What can hang from each mark:
J685: J489 J857
J234: J489 J857
J34: J104
J243: J857
J857: J104 J489 J685 J791
J104: J34 J234
J489: J234 J685 J857
J791: J857

Every row comes from one small tree of marks. The marks that hang from a mark follow it in brackets, in the order of their numbers. Every link used is in the known rows. Which tree was each row made from?
(in the rows, 128 means zero)
Known rows:
J243{J857{J104 J489{J234} J685 J791}}: [ 56 171 105 150 192 170 106  58 216  99  87 124 114 173 127  78 178 130
 150  94 162 128 124  94 125]
J857{J104{J34 J234} J685{J489} J791}: [190 109 143  76 111 157 101  91 175 109  77  82 114 161 144 181 159 168
 171 106 182 134  94  97  93]
J489{J857{J791}}: [132 143 127 167 155 128 109 149 133 106 151 150 114 103  98 117 129 103
  86 175 128 135 117 122 151]
J857{J489}: [132 176  94 110 130 103  88 150 143 134 142 158 154 103  93 100 110  80
  87 112 113 134 130 115 150]
J243{J857}: [102 177  96 170  98  98 114 154 115 170 171 151 136 109 130  96 122 121
 108 131 100 121 133 113 118]
J857{J489{J234 J685} J791}: [ 94 179  64  93 167 161  95 107 153  90  94 105 120 141 135  97 118  95
 131 103 135 139  99 127 146]
J104{J34 J234{J489 J857{J791}}}: [145 135 160  89 119 124 131 133 115 132 172  43 128 123 137 212 120 211
 108 160 142 127 106  89 142]
J104{J34}: [171 129  67 122  87  98 106 158 131 173 177 128 126 118 133 136 106 140
  96 136 111 144 109 136 127]
J104{J234}: [137 146 133 124  76 101 124 138 104 136 102 126 179 114 125 117 112 140
  96 144  95 164 106 118 109]
J489{J234 J685{J857{J104{J34} J791}}}: [128  97  40 140 133 192 120 114 146 101 104 129  97 147 185 125 125 116
 176 114 158 118  72 174  96]
J243{J857{J104{J34} J791}}: [141 158  88 157 108 148 119  96 181 147 189 117  72 140 125 154 160 171
 127 165 177  94 101  83  89]
J104{J34 J234{J489}}: [171 111 118  70  95 103 133 138 112 157 161  78 144 128 149 179 102 171
 112 148 134 124  93 145 106]
J104{J34 J234}: [178 130 104  96  58 112 117 136 124 157 134  90 167 130 155 159 113 169
 110 133 119 155  81 132  98]
J857{J489{J234} J791}: [ 93 192  83 120 155 147  74 136 179  86  95 114 150 107  92 100 143  94
  99 138 141 151 101 113 167]
J243{J857{J791}}: [101 191 114 171 129 123  97 133 147 145 162 132 114 105 114 118 130 146
  92 152 141 123 128  77 134]
J857{J685{J489}}: [147 122 124 125 128  98  82 166 134 147 102 151 149 121 139  85 108  87
 139  79 110 154 158 135 162]
J34{J104}: [105 146 127 160 113  97 125 140 126 159 150 154 139  75  96 118 125 135
  94 117  95 143 187 141 146]
J489{J234 J857}: [103 131  91 176 139 125 129 167 101 112 118 149 147 105 128  70 146  63
 111 162  92 149  98 186 158]
J685{J489{J234} J857{J104 J791}}: [122 135 108 160 135 175  76 177 154  67  56 157 141  69 132  85 173  36
 158 143 164 112  84 144 146]
J234{J489{J685} J857{J104{J34} J791}}: [145 108 116  94 156 146 175 103 118 133 200  89  46 163 139 184 107 190
 141 150 149  82 135 107 117]
J791{J857{J104}}: [125 140 140 169  89 111 163 129 114 162 130 217 153 134  88  95 133  77
 100 162 118 147 154 138  90]
J857{J104}: [131 136 117 161  91 106 143 141 128 138 139 185 125 126  95  91 123 110
 100 164 107 139 130 118 110]
J234{J489 J857}: [108 135 144 138 143  82 143 183  80 153 186 131 142  96 108 118  96 135
  94 150  87 122 164 121 174]
J234{J857{J104 J489}}: [113 169 126 150 135 124 137 134 136 112 143 160 140 119  76 105 140  96
 110 126 102 106 139 102 147]
J791{J857{J104 J685}}: [107  96 156 166 114 112 161  96 127 168 100 216 154 179 108  81 117 102
 124 115 118 166 191 145  98]

Write each row's tree:
[129  75 140 123 151 109 166 123 127 168 181 121  95 176 138 147 104 187
 137 125 113 116 162 131 136] -> J234{J489 J857{J104{J34} J685}}
[196  95 132  82  86 137 117 108 148 140  88 101 142 158 166 157 151 141
 183  89 147 134 107 132  88] -> J857{J104{J34 J234} J685{J489}}
[ 92 129 171 182 156 128 151 108 147 117 116 151 114 150  98 107 126 164
 119 125 113 159 169  75 150] -> J234{J857{J104 J685 J791}}
[ 87 101 160  97 166 167 138  99  94 107 105  88 124  91 162 176  93 154
 148  76 157 101 153 157 112] -> J34{J104{J234{J489{J685{J857{J791}}}}}}
[102 111 196 129 182 145 147  93 127 102 142  84 107  73  96 182 149 150
 106 158 158 110 158 137 135] -> J34{J104{J234{J489{J857{J791}}}}}
[110 128 121 114 151 103 166 152  58 159 172 119 109 142 146 126  68 138
 122 119  81 107 167 139 162] -> J234{J489{J685} J857}
[183 108 121 103 133 147  84 114 188 126 123 120  85 155 127 146 146 141
 158 112 179 123 130 104 117] -> J857{J104{J34} J685{J489} J791}
[103 105  98 159 122 131 153 116 141 141 120 113 133 178 164 104 149 154
 157 109  98 157 118 152 145] -> J489{J234{J857{J104{J34} J685}}}
[128 122 162  78 145 138 176  68 112  97 113 106  84 169 138 162 112 176
 137 150 153 111 120 106  75] -> J857{J104{J234{J489{J685}}} J791}
[ 84 129  67 145 149 167  96 149 113  98  83 141 140 113 180  89  97  88
 143 103 122 142  96 168 143] -> J489{J234 J685{J857{J791}}}
[181  92 149  86  74 147 133  96 125 151  76 129 167 175 156 164 153 107
 184  87 159 137 126 149  69] -> J791{J857{J104{J34 J234} J685{J489}}}
[148 108 186 113  93 140 144 102 114 136  47 165 181 165 136 123 148  75
 171  93 135 147 153 133  81] -> J791{J857{J104{J234} J685{J489}}}
[129 122 166 156 134 117 133 155 121 125 109 158 132 132 125  94 141 101
 162  98 103 129 167 110 158] -> J234{J857{J104 J685{J489}}}
[118  84  88 110 153 118 123 164  68 142 148 154 124 117 176 107  48  93
 132  91 111  96 144 191 129] -> J234{J489{J685{J857}}}
[ 89 159 186 160 100 116 156 133  93 140 122 101 175  75 114 148 135 164
 114 107  76 143 163 120 152] -> J34{J104{J234{J857}}}
[148  64 158  80 183 143 124  87 144 117 139  64 108 177 154 198 118 186
 130 131 174 132 111 138 122] -> J104{J34 J234{J489{J857{J685 J791}}}}
[133 163 139 100 102 126 131  94 147 100  85 143 162 131  95 122 145 108
 115 121 137 124  99 103  96] -> J857{J104{J234} J489}
[ 84 134 204 126 134 111 178 132  81 140 144  82 153  74 118 169 128 178
 115 119  91 120 176 122 157] -> J34{J104{J234{J489 J857}}}
[112 138 176 118 115  95 156 150  73 134 141  91 165 106 125 148 105 161
 106 147  85 129 133 111 155] -> J104{J234{J489 J857}}
[153 114 141 139 122 111 116 134 144 124  93 172 123 137 126  81 133  89
 151  99 126 132 156 125 129] -> J857{J104 J685{J489}}
[132  99 166 118 142 118 154 136  79 112 133 113 144 110 132 136 117 116
 105 166 117 116 107 165 125] -> J104{J234{J489{J857}}}
[144  56 143 120 195 143 140  82 169 117 174 123  54 184 130 161 133 162
 130 156 186 108 141 143 120] -> J234{J489{J857{J104{J34} J685 J791}}}
[152 159  97 132 118 166 109 165 154  92 127  81 101 105 121 148 192 116
 164 161 150 107  80 112 158] -> J685{J489{J234{J857{J104{J34} J791}}}}
[164 123 132 152 127 137 130 164 111 103 128 177 103  97 103 103 168  36
 142 162 132  85 110 161 136] -> J685{J489{J857{J104}}}
